Known rows, with every step that occurs:
f/b/s/g: -6	7	11	-4	4	4	-5	-3	-7	-7	13	-11	1	-4	0	3	-1	-3	-8	-3	5	8	6	-9	4	-7	0	-6	5	0	7	-3	-4	-14	-9
x/s/q: 6	8	-13	-4	10	0	-2	-1	2	-5	-7	4	3	2	-17	16	-1	-7	5	-3	7	4	7	-15	1	-4	-2	-3	4	5	-5	-4	-2	7	-8
s/q/f/g: 4	-8	-2	4	5	7	-6	-1	1	3	0	-8	1	-2	-11	-4	11	0	4	9	3	8	-15	-14	-4	-11	0	-3	-1	-1	-10	-1	3	-10	-15
x/s/g: -4	11	-10	-3	13	1	-1	2	0	-15	8	-7	4	-8	-14	9	-3	-7	5	-10	1	6	7	-13	-5	-2	-6	0	4	5	0	2	-7	1	-16
k/f/e/h: 2	9	-13	0	12	7	-13	-10	6	12	3	9	2	-1	6	-1	4	4	9	-9	-1	11	0	1	7	-12	7	8	0	8	-9	-7	-10	-6	-12
e/h: 3	10	-14	-3	16	2	-8	-8	5	7	-9	3	3	-13	-4	3	7	2	11	-9	1	5	4	2	-2	-3	-4	10	6	-6	-7	-7	-10	13	-9
x/s: -1	11	-15	-7	15	0	-4	0	2	-5	1	0	5	1	-10	12	2	-8	5	-8	-3	3	8	-10	-6	-5	-6	3	7	1	-4	-5	-11	13	-10
n/f/q/s: 1	14	-8	-16	7	-7	-5	0	-5	6	14	-5	10	-5	5	7	-6	1	-9	7	-14	8	1	-9	-19	-6	-9	-3	1	-15	5	-10	5	9	1
k/h/e/v: 6	8	-15	-4	12	2	-12	-12	6	-6	-8	-5	-5	-9	-5	-4	2	3	13	-13	15	-7	-14	3	-5	-13	6	7	4	9	-14	-6	-11	-12	5
h/e/s/c: 1	-7	-10	-1	12	4	-9	-21	5	-1	-13	9	0	0	-13	2	-7	-12	8	0	2	-8	-4	-5	3	-6	-3	-1	0	15	-1	-1	-10	-19	-4
n/f/b: -1	11	-2	-7	10	4	-7	-5	-1	3	11	-6	5	5	17	-5	5	0	-1	-1	-13	8	-7	-4	-5	-5	2	-3	-8	-10	13	-10	-3	-7	-8
n/f/e: 2	10	-11	-3	7	6	-6	-7	8	4	7	2	4	10	7	-1	-1	-2	3	-4	-10	4	-12	-7	1	-6	12	6	-4	6	9	-4	-3	-5	-10
b/s/g: 1	9	-1	-2	4	3	-4	-2	0	-7	12	-9	3	-8	-10	8	-3	-6	-3	-5	6	4	6	-11	0	-4	1	2	8	7	0	2	-5	-3	-12
p/e/h: 1	6	-10	-1	12	-4	-9	-21	3	6	-14	8	2	-15	-5	4	2	-8	12	-12	-6	3	-1	3	8	-6	0	13	4	-6	-6	-7	-8	1	2
h/e: 7	2	-4	-5	10	2	-9	-8	5	3	-4	-1	6	-1	-16	7	2	-7	6	-13	0	-6	-4	-3	0	-7	2	9	0	10	-6	-6	-6	-13	-9
q/f/e: -2	-1	-5	3	4	10	-10	-4	7	6	9	1	-2	12	-2	2	3	3	3	-4	-3	3	-14	-9	-2	-17	5	7	0	11	5	-1	-12	-13	-17
b/s: 5	11	-6	-6	7	1	-7	-6	2	3	5	-3	4	2	-7	11	3	-6	-3	-4	1	2	7	-8	0	-8	0	6	11	3	-5	-5	-7	10	-6
n/f/b/s: -3	16	2	-10	6	4	-7	-6	-6	2	14	-7	4	7	17	4	1	-3	-9	6	-8	8	0	-9	3	-9	4	-6	1	-12	10	-7	0	1	0
f/e: 2	1	-7	-2	8	5	-8	-8	10	7	-1	3	3	8	-7	2	3	-3	3	-12	-2	0	-6	-5	2	-7	6	10	2	15	0	-8	-11	-6	-11
m/f/c: 3	11	-6	0	11	3	-6	8	9	16	8	2	0	-16	-1	12	11	11	5	-13	-6	2	13	-1	-10	-13	-9	-1	-4	2	-1	-5	-9	-17	-2
s/n/f: 9	15	-12	-4	9	1	-11	-1	9	-2	7	3	9	10	11	0	0	0	2	3	-16	12	-3	-6	0	-6	8	9	-5	-7	0	-5	1	0	-11
e/p: 4	0	-15	0	15	-3	-10	-2	3	0	1	2	0	-4	-3	6	10	0	5	-11	-1	3	-7	0	-7	-11	-2	8	4	1	2	-2	-12	5	-1
p/e: 5	2	-6	0	7	-4	-8	-17	6	4	-3	3	5	-2	-8	3	3	-12	5	-13	-11	0	-5	-2	3	-7	2	11	2	4	-1	-8	-7	-9	-2
s/c: 8	2	-12	1	9	-3	-5	-13	11	5	-2	5	0	0	-5	7	9	-6	7	-3	3	2	2	-5	-5	-6	3	-1	-1	7	-3	-4	-10	0	-15
k/h: 7	12	-17	-2	9	5	-8	-9	8	0	-8	2	-2	-5	-5	-6	6	3	12	-15	1	3	-8	0	-5	-5	-2	11	8	5	-3	-8	-13	1	-6
k/h/e: 7	7	-11	-5	8	5	-9	-14	5	-1	-13	4	-1	-7	-13	0	1	0	14	-18	5	-6	-11	0	3	-8	2	10	5	10	-8	-7	-7	-14	-3
k/h/e/p: 4	2	-16	-3	11	-1	-13	-13	0	-5	-14	8	-5	-14	-9	4	2	3	15	-17	8	-5	-17	3	4	-14	3	10	7	7	-3	0	-8	-11	8
q/f: 3	4	-8	3	8	7	-10	-1	5	4	10	-4	1	4	-2	2	9	3	4	-4	-5	4	-8	-7	-11	-13	-2	6	0	0	3	-2	-11	-5	-17
b/s/q/f: 7	6	-1	2	-2	7	-7	-3	-1	1	5	-1	-3	6	-9	15	2	1	-2	9	10	4	1	-17	2	-16	5	-4	5	1	-2	4	1	-2	-8
m/f/b: 2	4	1	1	9	4	-4	6	-3	10	14	-3	-2	0	8	2	15	6	0	-9	-10	9	2	-3	-2	-13	-3	-4	-6	-7	3	-6	-7	-17	-2
q/f/c: -4	9	-3	-1	9	7	-13	2	9	11	7	-2	0	-9	0	7	6	11	4	-6	-2	-1	3	-5	-15	-15	-10	0	-2	2	6	-7	-12	-15	-14
x/s/q/f: 1	5	-11	0	7	5	-5	2	-1	-5	1	1	-2	5	-11	16	1	-1	5	5	6	6	2	-18	-3	-13	-2	-6	1	0	-1	3	-3	0	-13
m/f/q/s: 4	7	-4	-9	6	-7	-2	9	-7	12	17	-2	3	-11	-3	15	3	7	-9	0	-11	9	9	-7	-18	-14	-13	-3	3	-11	-6	-6	2	-1	6
m/f: 10	7	-10	4	9	3	-2	5	5	9	12	0	1	-3	-3	7	14	3	6	-12	-9	7	2	-3	-6	-11	-1	4	-2	-1	-4	-2	-7	-6	-6
x/s/c: 0	8	-16	-5	13	-5	-1	-9	5	-4	-3	7	-1	0	-8	17	4	-10	6	-1	4	3	11	-12	-3	-7	-2	-5	3	4	-6	-1	-10	10	-12
m/f/n: 7	3	-6	7	8	3	-9	4	4	4	9	0	4	2	-1	3	11	2	3	-4	-12	9	6	0	-3	-10	12	8	0	4	-11	-6	-15	-8	9
n/f/b/s/g: -6	15	6	-5	3	6	-4	-4	-9	-8	20	-11	3	-3	13	1	-6	-4	-8	5	-3	12	0	-12	3	-6	4	-10	-2	-8	14	0	3	-11	-7
n/f/q/s/g: -2	13	-3	-11	4	-6	-1	3	-7	-4	21	-10	9	-15	2	4	-12	0	-8	6	-9	11	1	-11	-19	-3	-9	-7	-1	-11	9	-3	9	-3	-6
p/e/s: -2	-4	-11	0	13	2	-10	-20	3	-1	-8	5	4	3	-7	-6	-7	-15	5	-8	-16	-2	-8	-3	4	-4	-8	10	4	6	5	-6	-13	-12	5
h/e/p: 3	-4	-8	-2	13	-3	-12	-7	0	-1	-5	4	2	-8	-11	11	3	-3	7	-13	3	-6	-9	0	1	-13	3	8	2	6	-1	0	-8	-10	2
e/s/n/f/q: -2	9	-12	-12	14	1	-14	4	3	-4	0	3	9	5	12	-8	-12	3	0	12	-28	9	-4	-5	-5	-9	-9	2	-2	-13	5	-6	4	-7	1
b/s/n: 6	12	-4	-7	5	-1	-12	-3	5	-2	4	4	6	11	-2	11	-2	-3	-6	4	-3	7	10	-8	9	-12	5	11	10	0	-11	-4	-3	6	-5

Rows:
-4	-8	3	3	8	16	-10	-6	-5	0	-1	0	-4	12	2	-9	-2	4	0	9	-1	7	-10	-11	0	-12	-10	-10	-4	-1	14	-3	-8	-24	-6 : e/s/q/f/b
-5	8	12	-5	2	5	-17	-1	-5	-3	13	-1	-1	19	13	6	0	7	-12	13	-6	12	2	-12	8	-23	3	0	4	-11	0	-2	-3	-13	-9 : q/f/b/s/n
1	2	-3	6	7	7	-16	-2	5	-1	6	-4	5	10	0	-2	6	1	3	4	-8	6	-3	-3	-8	-12	10	9	2	4	-4	-7	-17	-6	-3 : q/f/n
-2	5	5	-6	4	-3	-7	-14	-2	4	3	2	-4	4	6	10	6	-6	-7	6	7	5	9	-9	6	-12	3	-12	3	-1	0	-6	-7	-4	-5 : f/b/s/c
7	-2	0	8	1	7	-13	-2	5	-1	-1	0	2	9	-8	2	3	2	3	10	2	8	-3	-7	-2	-12	15	2	-1	7	-5	-5	-10	-12	-2 : s/q/f/n
4	16	-9	-12	8	-6	-12	8	6	0	5	2	10	1	11	1	-1	5	0	6	-22	10	-1	-5	-6	-12	1	3	-6	-15	-2	-8	8	-5	-6 : s/n/f/q
3	-2	7	2	3	8	-9	-1	-2	4	3	-2	-4	8	1	1	8	6	0	5	4	8	-8	-11	-1	-15	0	-9	-7	-3	8	-5	-3	-21	-12 : s/q/f/b
0	19	-4	-12	6	-4	-11	-3	6	5	13	6	11	1	12	10	-12	6	-11	9	-11	11	14	-6	-9	-6	-5	2	0	-7	4	-10	1	-1	-1 : q/s/n/f/c
1	9	9	-4	3	1	-11	5	-5	3	17	3	-1	10	14	11	5	7	-11	5	-10	15	12	-8	13	-21	3	-1	2	-10	-6	-2	0	-14	4 : m/f/b/s/n
0	-1	-15	2	13	13	-14	-10	6	5	9	5	4	15	3	-12	-5	-3	3	-7	-10	6	-7	-4	3	-9	-1	5	1	22	3	-8	-15	-19	-10 : k/f/e/s
-1	9	9	-10	5	0	-15	-3	-2	-2	6	1	4	14	8	5	0	0	-11	5	-4	10	10	-8	13	-14	3	3	6	-5	-4	-9	-3	-5	-3 : f/b/s/n
5	2	-8	-4	13	0	-13	-7	6	-1	2	-11	2	-3	-8	3	3	-3	5	-9	10	-8	-7	0	-8	-12	5	5	-1	9	-13	-5	-10	-11	-1 : h/e/v
-7	-5	-5	3	9	14	-17	-6	6	-5	3	10	0	24	4	-8	-11	5	1	7	-14	6	-13	-10	7	-17	-1	11	2	10	6	2	-12	-20	-10 : q/f/e/s/n
-1	25	-3	-13	5	0	-14	-2	8	2	8	5	7	-1	13	14	-8	5	-6	8	-9	7	15	-8	3	-13	4	0	2	-6	0	-5	4	-3	-1 : b/s/n/f/c
-7	-10	-10	6	8	12	-9	-16	7	1	-1	11	-8	14	2	-3	-5	-1	6	10	-2	0	-14	-12	1	-15	0	-4	-1	15	10	5	-15	-19	-11 : q/f/e/s/c
1	11	4	-2	0	7	-10	0	4	8	1	1	-4	-8	-7	20	-1	9	-3	8	13	1	11	-14	-2	-19	-3	-10	3	3	2	0	-1	-13	-5 : b/s/q/f/c
4	12	5	-8	0	4	-5	-6	-6	2	5	-2	2	6	10	7	-1	-3	-8	12	3	10	2	-14	9	-8	9	-14	-2	-8	8	-5	9	-5	1 : n/f/b/s/q
3	2	-11	1	11	-6	-11	-15	6	0	2	-6	0	-2	0	0	5	-8	4	-10	-1	-1	-9	1	-5	-11	6	7	0	2	-7	-7	-11	-7	6 : p/e/v
7	9	-11	-7	11	-2	-14	7	4	12	13	-3	7	-5	2	0	9	3	2	-8	-11	8	2	-1	-13	-14	-5	-2	-4	1	-8	-13	-3	-13	-12 : k/f/q
0	15	-12	-6	10	3	-11	-9	8	2	-4	14	5	6	15	1	-7	6	7	4	-11	13	-4	-3	13	-10	14	12	-2	-7	-3	-2	0	2	-7 : s/n/f/e/h
-3	-18	0	2	8	13	-10	-10	-5	-3	-9	-4	2	-1	-18	-9	-5	-6	6	11	2	-3	-20	-14	5	-11	-6	-5	0	7	-7	2	2	-29	-5 : h/e/s/q/f/g
2	20	-4	-17	4	-6	-13	6	0	-3	10	1	8	2	11	11	-7	2	-7	14	-17	10	7	-9	1	-16	4	-1	3	-17	-5	-4	12	2	0 : b/s/n/f/q
4	3	4	5	-3	7	-14	-5	-1	-3	2	0	1	10	-7	9	-2	-1	-5	18	7	7	4	-12	5	-15	17	-1	9	6	-9	-1	-7	-4	5 : b/s/q/f/n
-3	8	6	-9	7	2	-9	-6	-5	4	8	-5	1	6	4	6	4	-3	-9	-2	1	5	5	-7	4	-10	-2	-2	7	-3	3	-10	-8	-1	-2 : f/b/s
-7	-11	6	5	4	9	-11	-18	-7	-2	-7	6	-5	9	2	-8	-8	-5	0	7	-8	4	-15	-11	10	-14	-6	-8	-5	-1	15	-3	-5	-36	5 : p/e/s/q/f/b
6	19	-7	-8	3	1	-10	-3	4	-5	11	2	8	12	11	9	-5	-3	-6	10	-12	11	4	-10	6	-11	10	6	5	-9	-3	-2	5	8	-4 : b/s/n/f
-6	3	7	-2	1	3	-9	-12	-5	4	11	0	-9	7	12	10	7	0	-7	15	6	7	1	-14	2	-22	2	-14	1	-6	6	1	-7	-11	-9 : q/f/b/s/c
3	7	-1	-15	6	-10	-11	2	0	3	7	3	9	3	-3	9	-8	4	-11	6	-11	10	10	-6	-10	-11	-10	6	7	-9	-9	-12	3	3	-2 : f/q/s/n
2	10	-5	-8	2	0	-8	-10	4	0	15	9	9	21	11	5	-15	-1	-12	9	-12	14	-3	-11	4	-8	11	9	2	2	3	-5	2	3	-5 : q/s/n/f/e
-8	3	0	-5	10	3	-14	-18	-3	-7	0	8	6	15	22	-14	-14	-8	-4	8	-30	11	-11	-5	15	-8	1	3	-7	-11	14	-7	0	-25	8 : p/e/s/n/f/b
3	6	-1	1	4	7	-10	3	10	11	-1	2	-3	-8	-8	11	4	11	5	0	9	1	4	-9	-9	-15	-5	-7	-6	5	5	-5	-4	-21	-12 : s/q/f/c
3	-4	-10	3	4	17	-11	-15	-1	-6	-18	8	-7	-1	-14	-6	-11	4	15	1	9	-4	-20	-9	6	-13	-4	0	2	12	3	4	-4	-30	0 : k/h/e/s/q/f
1	-4	-16	1	14	4	-6	-16	7	0	-8	8	-1	4	-4	-2	-1	-9	7	1	-2	0	-1	-5	-5	-3	-7	-2	2	8	3	-3	-15	-3	-8 : e/s/c
-5	6	-4	-7	13	9	-14	-5	-1	-6	5	3	7	18	22	-15	-9	1	-4	11	-23	13	-6	-5	5	-6	-4	0	-5	-11	13	-8	-4	-14	-1 : e/s/n/f/b
-5	14	-12	-7	14	7	-15	-2	10	-1	0	8	8	2	13	-5	-13	6	2	6	-19	6	5	-3	-3	-6	-9	3	-3	-2	9	-8	-5	-13	-1 : e/s/n/f/c
11	7	-4	-3	1	2	-5	-5	2	3	-4	1	2	2	-14	15	1	-5	-2	1	12	2	7	-12	6	-7	5	-3	8	6	-6	-3	1	4	-4 : b/s/q
-4	3	-15	-3	12	13	-8	-12	5	0	2	4	4	13	6	-10	-11	-4	3	1	-16	2	-15	-8	1	-3	1	5	0	8	14	-3	-9	-7	-3 : n/f/e/s
-1	7	-1	0	-1	10	-9	-10	-2	6	-7	10	-7	-1	-5	16	-5	6	4	11	16	6	0	-14	16	-20	10	-1	8	2	-4	6	0	-1	-5 : b/s/q/f/e/h
-7	-3	-9	-3	12	0	-12	-19	0	-9	-3	3	10	6	10	-18	-11	-16	0	11	-29	10	-18	-7	12	-4	1	8	1	-10	-4	-5	5	-15	7 : p/e/s/n/f/g
-11	-7	-4	8	8	18	-8	-6	1	-9	10	-3	-3	5	-5	-10	-13	2	5	0	-4	4	-17	-12	-1	-10	-4	3	0	17	15	7	-13	-29	-15 : q/f/e/s/g
10	1	-6	5	3	8	-7	-1	5	4	2	0	-1	4	-9	6	7	3	5	2	5	5	-7	-12	-6	-12	2	-1	-3	3	3	0	-3	-11	-15 : s/q/f
0	8	7	-3	5	4	-5	3	-9	8	17	-4	-3	1	8	11	10	3	-8	-2	-5	9	9	-8	5	-17	-1	-6	3	-7	0	-3	-4	-10	5 : m/f/b/s
1	-3	2	0	0	6	-6	-4	-4	0	4	-8	0	-2	-10	5	5	-4	-4	16	8	7	-8	-18	4	-15	2	-7	8	-3	-12	2	6	-3	-8 : b/s/q/f/g
